Each row was made from one small tree. The marks that hang from a mark follow it in brackets, in alphabetical order. Every link used is in the known rows. Write each row's tree.
In the rows, 128 means zero.
Known rows:
U[F Q[E X]]: [140 165  82 131  69 123  62 117 117  80 121 125 147 110 157 132 108 150
  73 113 125 116 131  92]
Q[E]: [132 138  86 148  74 128  96 145 128 114 132 119 141 116 133 103 119 125
  94 142 124 103 127  89]
F[M[Q] U X]: [ 85 125  67 127  70 147  34  64 117 109 117 150 161 154 153  96 110 164
 105 123  97 154 128  93]
Q[M]: [128 135  58 152  90 138  76 131 128 121 132 140 152 119 124  90 122 134
 121 131 113 110  95 118]
F[G[Q] X]: [109 148  86 129  71 132  71 109 108 101 135 113 149 144 143 108  94 162
 102 123 128 110 125 120]
E[F]: [128 126  72 120  81 152  79 130 112 111 120 125 139 124 137 110 112 124
  81 130 122 102 115 112]
G[F[M U] Q]: [128 154  82 141  56 143  60  94 113 127 109 145 173 130 144  90 138 157
  76 136  89 116 146  95]
E[Q[M X]]: [153 151  52 159  92 130  68 129 144  90 116 142 140 127 137 102 119 162
 110 109 125 109  83 126]
U[Q[M X]]: [140 161  58 147  96 126  57 120 128  93 122 148 152 116 137 123 117 156
 122 112 117 110  90 121]
X[F[M U[Q]]]: [112 151  75 133  64 153  43  79 111  93 113 148 154 129 130 117 123 141
 103 112  87 129 139  87]
F[G M[Q] U X]: [ 72 116  63 114  64 146  42  58 109 109 128 131 159 169 147  98 102 164
 115 107  98 159 129 107]
M[Q[U X]]: [103 131  73 153 105 124  62 123 145  97 118 119 151 145 169 120 107 138
 113 138 148 144 124  98]
E[Q[M U X]]: [148 152  49 166 108 123  72 115 159  85 109 125 143 130 151  99 108 160
 122 110 130 128  91 120]
U[Q[E]]: [136 160  81 141  72 113  78 134 119 105 121 132 140 119 132 130 104 130
 105 127 122  95 123  94]
X[F[G M]]: [103 122  68 136  56 160  64 105 116 107 135 132 153 141 119 100 128 122
  97 120 104 123 131 112]
U[F[G M X] Q]: [104 149  56 108  63 141  35  67  92 102 119 139 159 145 142 118  91 156
  91  92 100 135 118 126]
M[Q[U X[F[G]]]]: [ 89 123  77 151  80 132  56 108 144  76 129 105 146 153 158 125 108 136
 109 129 150 152 143 100]
Q[M U X[F]]: [124 139  63 168  92 146  65 101 162  72 128 114 157 113 149  94 127 151
 111 128 123 147 118 105]
X[F[M]]: [115 130  71 150  63 163  59 109 123 108 127 148 156 130 124  99 135 124
  86 133 102 120 130  99]
G[Q[U X[F]]]: [125 158  93 161  84 138  66 118 143  74 121 113 155 123 161 115 115 153
  91 138 139 125 145  88]
F[U]: [122 140  88 130 102 138  80 120 111 108 118 115 143 127 145 101 119 141
 115 126 101 123 124  90]
Q[M X[F[U]]]: [126 143  73 151  78 154  59  96 141  70 133 125 154 111 141  92 140 163
 106 119 103 139 120  97]
Q[E X[F[G M]]]: [120 128  77 145  45 151  74 110 138  82 145 119 153 125 137 100 137 144
  77 121 114 129 138  95]
X[F[M U]]: [109 133  80 137  65 165  56  89 118 100 122 138 156 130 132  94 135 137
  95 122  87 136 142  84]
U[F[G M] Q]: [110 145  54 109  68 139  47  96  91 117 121 144 159 143 133 123 102 133
  99  93 101 122 115 121]
Q[U[F] X]: [128 142  77 140 112 137  69 113 134  85 114  98 155 121 176 105 112 145
  88 123 129 149 123  98]
M[Q[E]]: [105 126  80 148  62 121  75 138 130 115 132 135 144 139 139 117 109 123
  99 146 142 112 135  88]
F[M X]: [115 132  63 137  83 153  55  91 118 117 121 146 159 135 140  88 118 152
  94 128  99 128 108 115]
X[F[G M[Q] U]]: [ 75 115  71 127  48 156  46  80 115 101 133 135 154 158 131 106 121 133
 108 115 103 148 149  95]

Which tree is each row?
[126 155  75 149  48 143  50  87 117 123 112 149 172 132 143  90 129 165
  60 144 102 112 141 113] -> G[F[M X] Q]
[116 154  73 126  63 136  50  59 115  97 112 141 158 128 146 106 103 171
 100 109  84 135 130  85] -> F[M U[Q[E]] X]
[135 159 103 159  48 138  76 132 137  75 138 124 151 111 146 115 127 157
  68 142 138 105 151  79] -> G[Q[E X[F]]]
[127 147  53 144  83 137  49  77 132  95  96 129 149 144 156  98  89 155
  89 105 115 142 120 110] -> E[Q[U[F[M X]]]]
[143 166  89 136  85 123  62 103 114  95 102 118 147 121 155 120 133 158
  88 125  99 118 138 101] -> G[F[U[Q[X]]]]
[138 160  70 157  54 129  60 109 144  69 134 138 149 103 130 122 123 154
  98 118 120 112 121  96] -> U[Q[E M X[F]]]
[105 143  63 109  81 138  59  86  98 114 120 136 155 150 133 114 108 145
 131  93  84 129 113 110] -> F[G M U[Q]]
[131 140  67 160  76 153  62 116 143  79 138 134 154 110 134  97 140 152
  98 128 117 126 112 113] -> Q[M X[F]]
[128 137  67 147  62 147  57  85 119 124 111 140 163 130 142  84 137 150
  67 141  92 124 130 119] -> G[F[M X]]
[127 157  53 130  77 129  48 106 108 105 119 149 156 116 131 118 103 141
 106 107 110 114 107 116] -> U[F Q[M]]
[144 160  63 151  75 119  69 122 140  89 131 140 151 107 137 118 117 157
 110 116 120 107 102 105] -> U[Q[E M X]]
[ 98 121  56 151  95 142  49 106 144 113 119 146 167 151 161 106 117 138
 108 131 127 150 114 102] -> F[M[Q[U X]]]
[ 78 113  62 116  72 143  54  91 108 124 131 137 158 168 138 102 112 138
 124 110 102 146 124 104] -> F[G M[Q] U]
[136 130  79 136  83 136  92 116 153  81 121  92 144 113 166 105 110 145
  74 131 138 131 130  88] -> Q[E[F] U X]
[141 159  70 169  80 124  69 109 153 101 116 121 172 115 158  90 131 166
  88 142 124 124 129 112] -> G[F Q[M U X]]
[100 127  60 153  62 134  43  70 135 122 105 135 168 149 156  94 120 147
  80 146 113 148 146 111] -> G[F[M[Q[U]] X]]
[135 137  63 165  91 124  89 117 170  87 134 106 160 107 154  85 120 153
 112 130 128 138 112  95] -> Q[E M U X]
[133 125  81 117  62 141  93 127 130  86 140  98 138 121 147 109 116 145
  70 119 133 112 122 107] -> Q[E[F[G]] X]
[144 153  78 125  68 128  72 121 125  81 120 127 138 111 148 136 107 147
  75 116 131 100 120  99] -> U[Q[E[F] X]]
[141 159  96 152  70 128  85 146 134  94 135 126 153 114 153 110 120 158
  81 141 139 100 131  86] -> G[Q[E X]]
[119 152  69 134  70 144  47 102 115  82 125 140 150 135 135 131 121 145
 101 103 111 121 120 116] -> U[Q[X[F[G M]]]]
[134 162  92 151  56 129  63 104 115 110 114 127 157 125 148 101 120 164
  64 150 119 103 147 111] -> G[F[X] Q]
[131 157  60 135  54 122  60 108 118 102 127 142 156 108 132 116 102 141
  96 110 114 112 120 100] -> U[F Q[E M]]
[136 149  45 154  88 125  65 105 141  98 105 125 147 131 143  96  94 144
 111 105 123 131 106 114] -> E[Q[M U[F]]]
[111 148  88 121  44 131  68  98 107  92 138 105 153 130 149 104  92 161
  70 117 128 122 147 102] -> U[F[G[Q[E]] X]]
[128 160  60 132  49 123  48  78 119  86 126 135 155 109 139 112  93 164
  86 108 112 121 124 105] -> U[F[X] Q[E M]]
[112 143  66 125  62 137  66 117 106 112 140 126 162 131 135  99 105 145
  98 111 122 118 119 119] -> U[F[G[Q[M]]]]
[132 150  46 153  84 126  56  81 142  87 103 121 147 133 150  92  87 162
 103 103 122 140 110 118] -> E[Q[M U[F[X]]]]
[153 139  46 137  74 145  63 116 141  83 115 141 135 125 138 106 114 159
  84 102 127 105  85 131] -> E[F Q[M X]]
[108 147  90 139  65 118  85  98 132  91 133  90 152 138 153 103  82 163
 103 127 136 127 145 100] -> F[G[Q[E U]] X]
[ 94 124  63 130  41 146  39  78 119 110 128 146 167 140 152  99 105 150
  66 126 116 146 140  94] -> U[F[M[Q[E]] X]]
[103 124  62 124  76 150  62  86 111 117 131 129 158 149 134  90 111 151
 104 113 101 132 108 129] -> F[G M X]
[117 135  53 146  95 136  67 103 138 108 122 116 163 117 147  86 105 134
 113 120 115 144 112 107] -> Q[M U[F]]
[134 163  84 146  82 134  52 119 122  74 117 135 139 119 143 141 120 144
  97 122 124 110 125 103] -> U[Q[X[F]]]
[ 95 124  80 143  65 137  53 123 127  83 138 123 142 150 146 128 121 137
  99 129 144 133 137 106] -> M[Q[X[F[G]]]]
[ 97 138  83 128  47 159  58  86 109  98 133 130 160 143 129 100 122 148
  98 112  96 129 150  91] -> X[F[G[Q] M U]]
